What can hang from each mark
j31: j956
j381: j106 j656 j904 j956
j353: j30
j956: j381
j774: j106
j106: j31 j774
j30: j353 j381
j904: j31 j353

Known rows, with every way that one mark hangs from another
j31(j956(j381(j904(j353(j30))))): [ 1.360  0.696  1.122  1.309 -3.411 -0.685 -1.918  1.317  2.978  0.959
  2.037  0.994 -3.910 -2.586  2.106  2.549  3.789 -2.920 -1.156  0.198
  2.130  2.726 -1.815 -0.623]
j904(j31(j956) j353(j30)): [ 1.222  0.633  0.424 -0.342 -5.338 -2.472 -3.442  1.011  0.598  2.915
 -0.535  4.491 -2.621 -3.609  1.866  3.042  2.396  0.176 -2.264  0.907
  3.123  3.569  1.733 -1.526]
j30(j381): [ 1.319  0.409  1.266  0.739 -1.461  1.150 -1.133  0.575 -2.586  2.454
  2.897  2.321 -5.023 -0.526  2.098  2.053  1.605 -2.924 -2.265  1.326
  3.275  1.713  1.967 -3.087]
j381(j904): [ 0.672  0.484  1.986  0.939 -0.284 -0.140 -0.948  2.844 -0.441  1.456
  3.712  1.785 -4.844 -1.443  0.943  2.091  1.442 -0.818 -4.820 -1.193
  2.237  2.375  1.563 -3.153]
j956(j381): [ 1.518  0.484  2.462 -0.554  0.451  0.383 -1.927  2.733 -0.627  0.818
  1.936  1.811 -4.856 -0.046  0.644  1.800  1.426 -4.651 -3.381  2.656
  3.076  1.567  0.337 -2.570]
j106(j31(j956(j381)) j774): [ 1.079  0.542  1.351 -1.095  0.286 -3.086 -1.851  4.360 -1.105  2.968
 -0.189  2.552 -2.712 -1.724  0.285  2.878  2.350 -1.762 -4.392  2.506
  5.096  1.512  0.674 -0.272]
j31(j956): [-0.428  1.016  1.267  0.595 -1.864 -2.481 -2.417  3.174 -1.228  3.203
  0.327  2.858 -4.429 -1.312  0.888  2.690  2.771 -1.603 -3.385  1.471
  4.452  4.307  3.061 -2.503]
j353(j30(j381(j106(j31) j656))): [ 3.746 -1.201 -0.548  1.289 -1.940  1.457  1.082  2.296  0.912  2.429
 -2.005  2.074 -0.052 -5.648  3.328  1.851  3.001 -2.884 -2.437  0.305
 -0.541  1.782  1.415 -1.061]
j30(j353 j381): [-0.012 -0.130  0.138  0.358 -2.328  2.186 -0.854 -0.316 -2.751  2.316
  3.642  1.289 -5.509 -1.586  2.663  2.263  1.442 -3.447 -4.256  2.401
  1.386  0.065  2.246 -2.592]
j904(j31(j956) j353): [-0.432  0.476  0.980 -1.670 -4.899 -2.601 -3.506  0.865 -0.140  3.227
  0.111  5.354 -3.683 -1.563  1.860  3.529  1.310  0.286 -3.114  0.466
  4.373  3.234  2.880 -2.657]
j106(j31(j956) j774): [ 0.973  0.480  0.866 -0.388 -0.467 -3.738 -2.217  4.897 -2.011  4.366
 -0.023  2.985 -2.604 -2.836  0.840  3.165  2.159  0.886 -5.032  1.472
  5.267  2.301  2.529 -1.199]
j353(j30(j381)): [ 3.011  0.524  0.737  1.981 -2.281  1.434 -1.134  0.622 -1.951  2.144
  2.314  1.513 -3.835 -2.650  2.018  1.522  2.211 -3.003 -1.486  1.500
  1.988  2.195  0.775 -1.804]
j30(j381(j656)): [ 2.270 -0.720  1.025  0.770 -1.472  0.376  0.005 -0.588 -1.229  1.664
 -0.278  2.550 -2.089 -1.604  3.198  2.637  1.639 -3.498 -2.339  1.196
  3.541  1.780  1.718 -3.191]
j353(j30): [ 3.059  0.308  1.208  1.443 -0.568 -0.249 -2.270  3.273 -0.626  1.676
  1.464  1.680 -3.302 -3.327  0.407  1.547  2.036 -1.986 -3.172  1.864
  1.824  2.775  0.885 -2.383]
j353(j30(j381(j106 j904 j956))): [ 3.563  1.444 -1.153  3.257 -2.688  2.005 -0.203  1.031  1.837  1.051
  1.967  2.355 -2.379 -3.253  3.731 -0.507  3.918 -2.833 -1.568 -3.489
 -1.020  2.755  0.907 -1.345]
j30(j353): [-0.223 -0.396  0.607 -0.187 -0.864  0.941 -1.908  2.109 -1.371  2.033
  2.526  1.316 -5.035 -1.748  1.554  2.281  1.185 -2.440 -5.928  2.821
  1.082  0.460  2.841 -2.973]
j904(j31(j956)): [-0.650  1.267  1.383 -1.093 -3.420 -3.482 -2.927  2.053 -1.947  3.112
 -0.398  5.296 -3.995 -1.576  0.990  2.574  1.457 -0.387 -4.659  0.445
  4.380  4.594  3.668 -2.254]
j31(j956(j381(j904(j353)))): [-0.631  0.739  1.656  0.171 -2.857 -1.043 -1.784  1.178  2.171  1.447
  2.727  1.699 -5.163 -0.486  2.294  3.156  2.916 -3.035 -1.707 -0.155
  3.345  2.146 -0.443 -1.626]
j956(j381(j904(j353))): [ 1.020 -0.027  1.884 -0.196 -1.180  1.200 -1.539  1.210  1.968  0.365
  4.029  1.017 -5.076 -0.305  2.042  2.508  1.557 -2.967 -2.574 -0.013
  2.073  0.197 -1.238 -2.678]
j353(j30(j381(j656))): [ 4.005 -0.698  0.504  2.076 -1.868  0.715  0.048 -0.559 -0.631  1.236
 -0.649  1.787 -1.003 -3.584  3.330  2.167  2.586 -3.602 -1.454  1.346
  2.018  2.321  0.362 -2.133]
j353(j30(j381(j904))): [ 2.514  0.584  0.900  2.778 -2.472  1.496 -0.181  0.167 -0.939  1.342
  4.201  0.787 -3.964 -2.860  2.388  1.620  2.711 -1.767 -2.161 -1.388
  1.046  2.461 -0.156 -1.757]
j30(j353 j381(j106 j904)): [-0.650  1.203 -1.174  1.404 -3.180  2.671  0.613  0.948 -1.374  1.553
  4.978  0.447 -5.498 -2.607  3.559  1.523  2.474 -3.044 -5.236 -1.160
 -2.224  0.287  2.193 -2.163]
j774(j106(j31(j956))): [-0.909  1.078  0.968  0.062 -0.358 -1.282 -1.947  3.852 -1.432  4.782
 -0.413  4.147 -5.059 -1.761 -0.427  3.038  3.676 -0.957 -4.133  2.202
  4.926  1.786  4.390 -1.541]

Rows
[ 2.428 -0.646  1.321  1.505 -0.162 -0.456 -0.337  0.259  3.088  0.339
 -1.159  3.831 -0.793 -1.445  3.239  0.701  2.535 -1.505 -4.113 -2.503
  2.418  2.688  1.440 -3.207] => j381(j656 j904 j956)
[ 3.164  0.846  0.560  1.538 -3.893  0.889 -1.100 -2.119  0.602  0.816
  1.366  4.984 -2.279 -2.655  3.223 -0.127  2.305 -0.542 -2.690 -3.873
  1.504  3.254  0.795 -1.328] => j353(j30(j381(j904(j31) j956)))
[ 2.195 -0.881 -0.255  0.805 -2.245  1.558 -0.861  4.608  3.455  2.118
  1.995  1.001 -2.533 -5.425  2.171  2.151  2.655  0.595 -3.240 -1.912
 -1.911  0.865  0.331 -1.404] => j381(j106(j31) j904(j353(j30)))
[ 0.822  1.602  0.674  0.771 -0.328  0.632 -0.505  4.103  0.707  0.210
  3.595  0.752 -4.776 -1.176  0.997  1.084  2.215 -4.314 -4.570 -1.037
 -0.599  1.669  0.351 -2.344] => j956(j381(j106 j904))
[ 3.017  0.071  0.732 -0.828 -3.677 -0.417 -3.393  1.107  0.345  1.708
  1.163  3.801 -2.509 -3.409  1.636  2.346  0.791  0.435 -2.846  0.992
  1.838  1.438  0.816 -2.540] => j904(j31 j353(j30))
[ 0.478  0.236  0.929 -0.731 -5.105  0.890 -1.207 -1.933 -0.784  1.910
  4.375  3.980 -4.346 -1.186  3.523  2.933  0.408 -0.015 -2.643 -2.657
  2.382  0.917  0.825 -2.914] => j30(j381(j904(j31 j353)))
[ 1.891  0.202 -0.795 -0.068 -0.904 -4.342 -0.359  5.467  0.197  3.592
 -3.525  3.068  0.580 -4.465  2.126  3.162  3.101 -0.401 -5.388  0.756
  2.621  2.467  3.045 -1.321] => j381(j106(j31(j956) j774) j656)
[ 2.095 -0.477  0.188 -0.465 -0.109  1.019 -1.709  4.789  2.099  2.951
 -1.177  4.483 -2.092 -2.198  1.638  0.214  2.511 -1.322 -4.025 -0.896
  0.880  2.106  3.915 -2.268] => j381(j106(j31) j956)
[ 2.650  0.241 -0.226  1.544 -0.815 -0.447 -0.001  2.088  3.646  0.546
 -1.788  3.406 -0.250 -2.329  3.402  0.368  3.077 -2.226 -4.474 -3.372
 -0.138  2.886  2.413 -3.094] => j381(j106 j656 j904 j956)
[-0.785  1.283  2.045  0.764 -1.638 -1.468 -1.067  2.149  0.396  1.162
  2.210  1.799 -5.291 -0.515  1.048  2.149  2.992 -3.669 -3.483 -0.329
  3.260  3.702  0.349 -1.112] => j31(j956(j381(j904)))
[ 2.033 -0.354  1.235 -0.891  0.432 -3.625 -0.579  3.039  0.187  2.124
 -3.075  2.861 -0.075 -2.473  1.766  3.238  2.591 -2.364 -4.527  2.684
  5.032  1.780  0.302 -0.288] => j106(j31(j956(j381(j656))) j774)
[ 5.230  0.136 -1.573  2.519 -2.617  1.214 -0.126  0.039  2.194  0.805
 -2.816  3.277  0.583 -3.897  4.453  0.093  3.901 -4.487 -0.935 -0.552
 -0.061  2.782  1.570 -1.735] => j353(j30(j381(j106 j656 j956)))
[ 1.568  0.375 -0.587  0.905 -2.422  1.034 -1.798  2.596  3.857  1.306
  1.873  2.842 -3.197 -1.589  3.565  0.937  2.848 -1.068 -2.607 -3.201
 -0.063  1.155  1.553 -3.499] => j381(j106 j904(j353) j956)
[ 0.870  3.131 -0.270  1.100 -1.253 -3.304 -0.760  5.083 -0.650  1.286
  2.365  1.023 -3.338 -1.822  1.284  2.124  3.426 -2.909 -4.918 -0.778
  1.578  2.117  0.110 -1.112] => j31(j956(j381(j106(j774) j904)))
[ 1.209  1.510 -0.024 -0.107 -2.478 -0.445 -1.694  2.321  1.697  1.073
  0.707  5.714 -2.337 -1.685  2.212 -0.228  1.850 -0.271 -5.748 -4.440
 -0.171  3.113  3.361 -2.766] => j381(j106 j904(j31) j956)
[ 0.852  0.256  1.750  0.066 -1.250 -2.436 -1.068  1.242  0.720  1.199
 -2.579  2.738 -2.193 -1.385  1.791  2.782  3.086 -5.251 -3.002  2.458
  4.248  3.621  1.037 -1.671] => j31(j956(j381(j656)))
[ 4.461 -0.552  0.344  3.136 -2.297  1.113  0.488 -2.308  2.664  0.219
 -0.834  2.787 -0.121 -3.126  4.620  0.438  3.696 -2.564 -1.443 -2.653
  1.570  2.932 -0.060 -1.356] => j353(j30(j381(j656 j904 j956)))
[ 0.230 -0.072 -0.099  1.585 -2.644  2.788 -0.299 -2.139  0.369  1.172
  3.647  2.385 -4.786 -0.774  3.934  0.373  2.677 -2.723 -3.915 -1.922
  0.984  0.729  1.786 -1.852] => j30(j353 j381(j904 j956))
[ 3.047 -0.106 -0.375  0.768 -0.436 -0.472 -1.103  2.565  2.676  1.109
 -3.409  4.071  0.052 -2.060  2.985  0.463  2.889 -3.321 -3.760 -0.567
  1.121  2.661  3.246 -3.479] => j381(j106 j656 j956)
[ 0.928  1.359 -0.748 -0.324 -1.007 -3.553 -1.539  6.727 -1.306  4.320
 -0.460  2.686 -2.022 -3.650  1.057  2.651  2.829  0.511 -5.205  0.747
  2.646  2.342  3.348 -1.273] => j381(j106(j31(j956) j774))
[ 4.282 -1.351 -0.016  1.501 -3.260  1.145 -0.604 -1.578  0.983  1.528
 -0.271  1.698 -1.008 -3.686  4.551  2.973  2.571 -3.066  0.010  1.703
  2.301  0.861 -0.568 -2.544] => j904(j353(j30(j381(j656))))
[ 4.451  2.172 -1.835  2.269 -2.047 -0.450 -0.916  3.495 -2.977  2.213
  2.592  0.860 -1.985 -4.193  2.436  1.448  2.599 -2.369 -2.796  1.148
  0.420  0.773  0.370 -1.679] => j353(j30(j381(j106(j774))))
[ 0.530  1.942  1.115 -1.083 -1.941 -0.175 -0.992  3.099  0.250  0.072
  2.608  3.253 -3.807 -1.488  0.851  1.167  1.088 -2.815 -6.059 -2.101
 -0.511  1.992  0.984 -2.055] => j956(j381(j106 j904(j31)))
[ 0.860 -1.204  0.000  0.426 -2.463  1.628  0.263 -1.692 -1.493  1.578
  0.625  1.741 -2.682 -2.314  4.076  2.529  1.876 -4.207 -4.362  2.199
  1.327  0.139  2.022 -2.765] => j30(j353 j381(j656))
[ 2.034 -0.194  0.101  0.085 -1.505  0.428  0.112  1.889  3.887 -0.372
  0.579  1.075 -1.908 -2.160  3.560  2.431  2.281 -4.384 -3.057 -0.973
 -0.643  0.115 -0.779 -2.898] => j956(j381(j106 j656 j904(j353)))
[ 3.493  0.287 -0.794 -0.297  0.677 -0.925 -2.012  5.574  0.650  2.944
 -0.785  3.700 -0.787 -2.638  1.912  0.630  2.151  0.250 -5.099 -0.511
  1.848  0.520  2.681 -1.951] => j381(j106(j31 j774) j956)
[ 0.125  1.338 -0.405  0.604 -1.209 -3.433 -0.457  6.306 -0.466  3.519
  1.396  2.006 -2.374 -3.871  1.217  2.586  2.999  1.436 -6.039 -2.220
  1.425  2.495  2.419 -0.847] => j381(j106(j31(j956) j774) j904)
[-0.451  1.393 -0.156  0.027 -4.003 -3.497 -0.186  2.253  0.996  1.601
 -2.480  4.879 -0.967 -3.627  2.582  2.476  2.702 -0.494 -6.063 -3.281
  0.612  4.931  3.526 -2.012] => j381(j106 j656 j904(j31(j956)))
[ 1.224 -0.365  0.393  0.276 -0.077  0.909 -0.748  4.313  3.280  2.146
  0.573  3.518 -2.640 -2.516  2.150  0.232  2.589 -0.242 -4.760 -3.704
 -0.108  2.331  3.004 -1.943] => j381(j106(j31) j904 j956)
[ 2.047  2.457 -0.034  0.646  0.367 -1.235 -0.604  5.054 -0.650  0.271
  3.865  0.544 -3.142 -1.686  1.219  1.422  1.941 -3.009 -5.718 -0.670
  0.420  0.033 -0.668 -2.237] => j956(j381(j106(j774) j904))
[ 0.440  0.478  1.841 -1.655 -2.592 -3.403 -1.466  0.088  0.288  1.162
 -3.401  5.180 -1.318 -1.290  1.809  2.700  1.693 -3.757 -4.378  1.333
  4.213  3.962  1.725 -1.445] => j904(j31(j956(j381(j656))))
[ 1.852 -0.602 -2.023  0.970 -2.789  2.187  0.414 -1.144  1.247  1.343
 -1.557  3.111 -1.200 -2.424  5.311  0.648  3.270 -5.115 -3.744  0.244
 -0.636  0.532  3.020 -2.348] => j30(j353 j381(j106 j656 j956))
[ 2.885  1.948 -0.964  1.539 -0.302 -1.589 -1.318  4.408  0.557  1.240
  2.035  2.717 -1.416 -1.859  2.446  0.298  2.779 -0.451 -5.362 -2.852
  0.711  1.140  1.460 -2.874] => j381(j106(j774) j904 j956)
[ 0.161 -0.989  0.171  1.377 -2.281  1.837  1.391 -2.023 -0.322  0.823
  2.377  0.982 -3.107 -2.414  4.330  2.447  2.123 -3.163 -5.040 -0.574
  0.360  0.269  1.287 -2.343] => j30(j353 j381(j656 j904))
[ 2.655  0.557 -0.654  1.851 -2.996  0.669 -1.387  3.802  2.530  1.246
  3.218  0.489 -3.224 -4.466  2.482  1.849  2.920 -0.803 -2.696 -1.611
 -1.750  1.120  0.235 -2.546] => j381(j106 j904(j353(j30)))
[ 0.721 -0.190 -0.154  0.539 -2.350  2.685 -1.427 -1.612 -0.585  1.961
  1.730  3.041 -4.290 -0.549  3.827  0.644  2.542 -3.832 -3.356  1.002
  1.848  0.405  2.749 -2.218] => j30(j353 j381(j956))
[ 3.739 -0.461  0.524  1.903 -2.219  1.050 -2.304  0.560  4.038  0.837
  1.659  2.486 -2.563 -2.825  3.171  0.768  3.236 -0.260 -1.378 -2.099
  1.355  1.711 -0.368 -2.408] => j381(j904(j353(j30)) j956)
[ 1.233  2.819 -0.454  0.207 -1.233 -3.284 -1.849  5.396 -1.557  2.202
  0.576  1.680 -3.121 -1.845  0.924  2.294  3.054 -3.992 -4.191  2.203
  2.620  2.075  1.134 -1.578] => j31(j956(j381(j106(j774))))
[-1.342  0.892  1.197 -0.798 -5.106 -2.682 -2.480  0.633  0.694  2.423
  1.799  4.678 -4.112 -1.804  2.120  3.464  1.720  1.207 -4.030 -2.270
  3.361  3.267  1.890 -2.344] => j381(j904(j31(j956) j353))
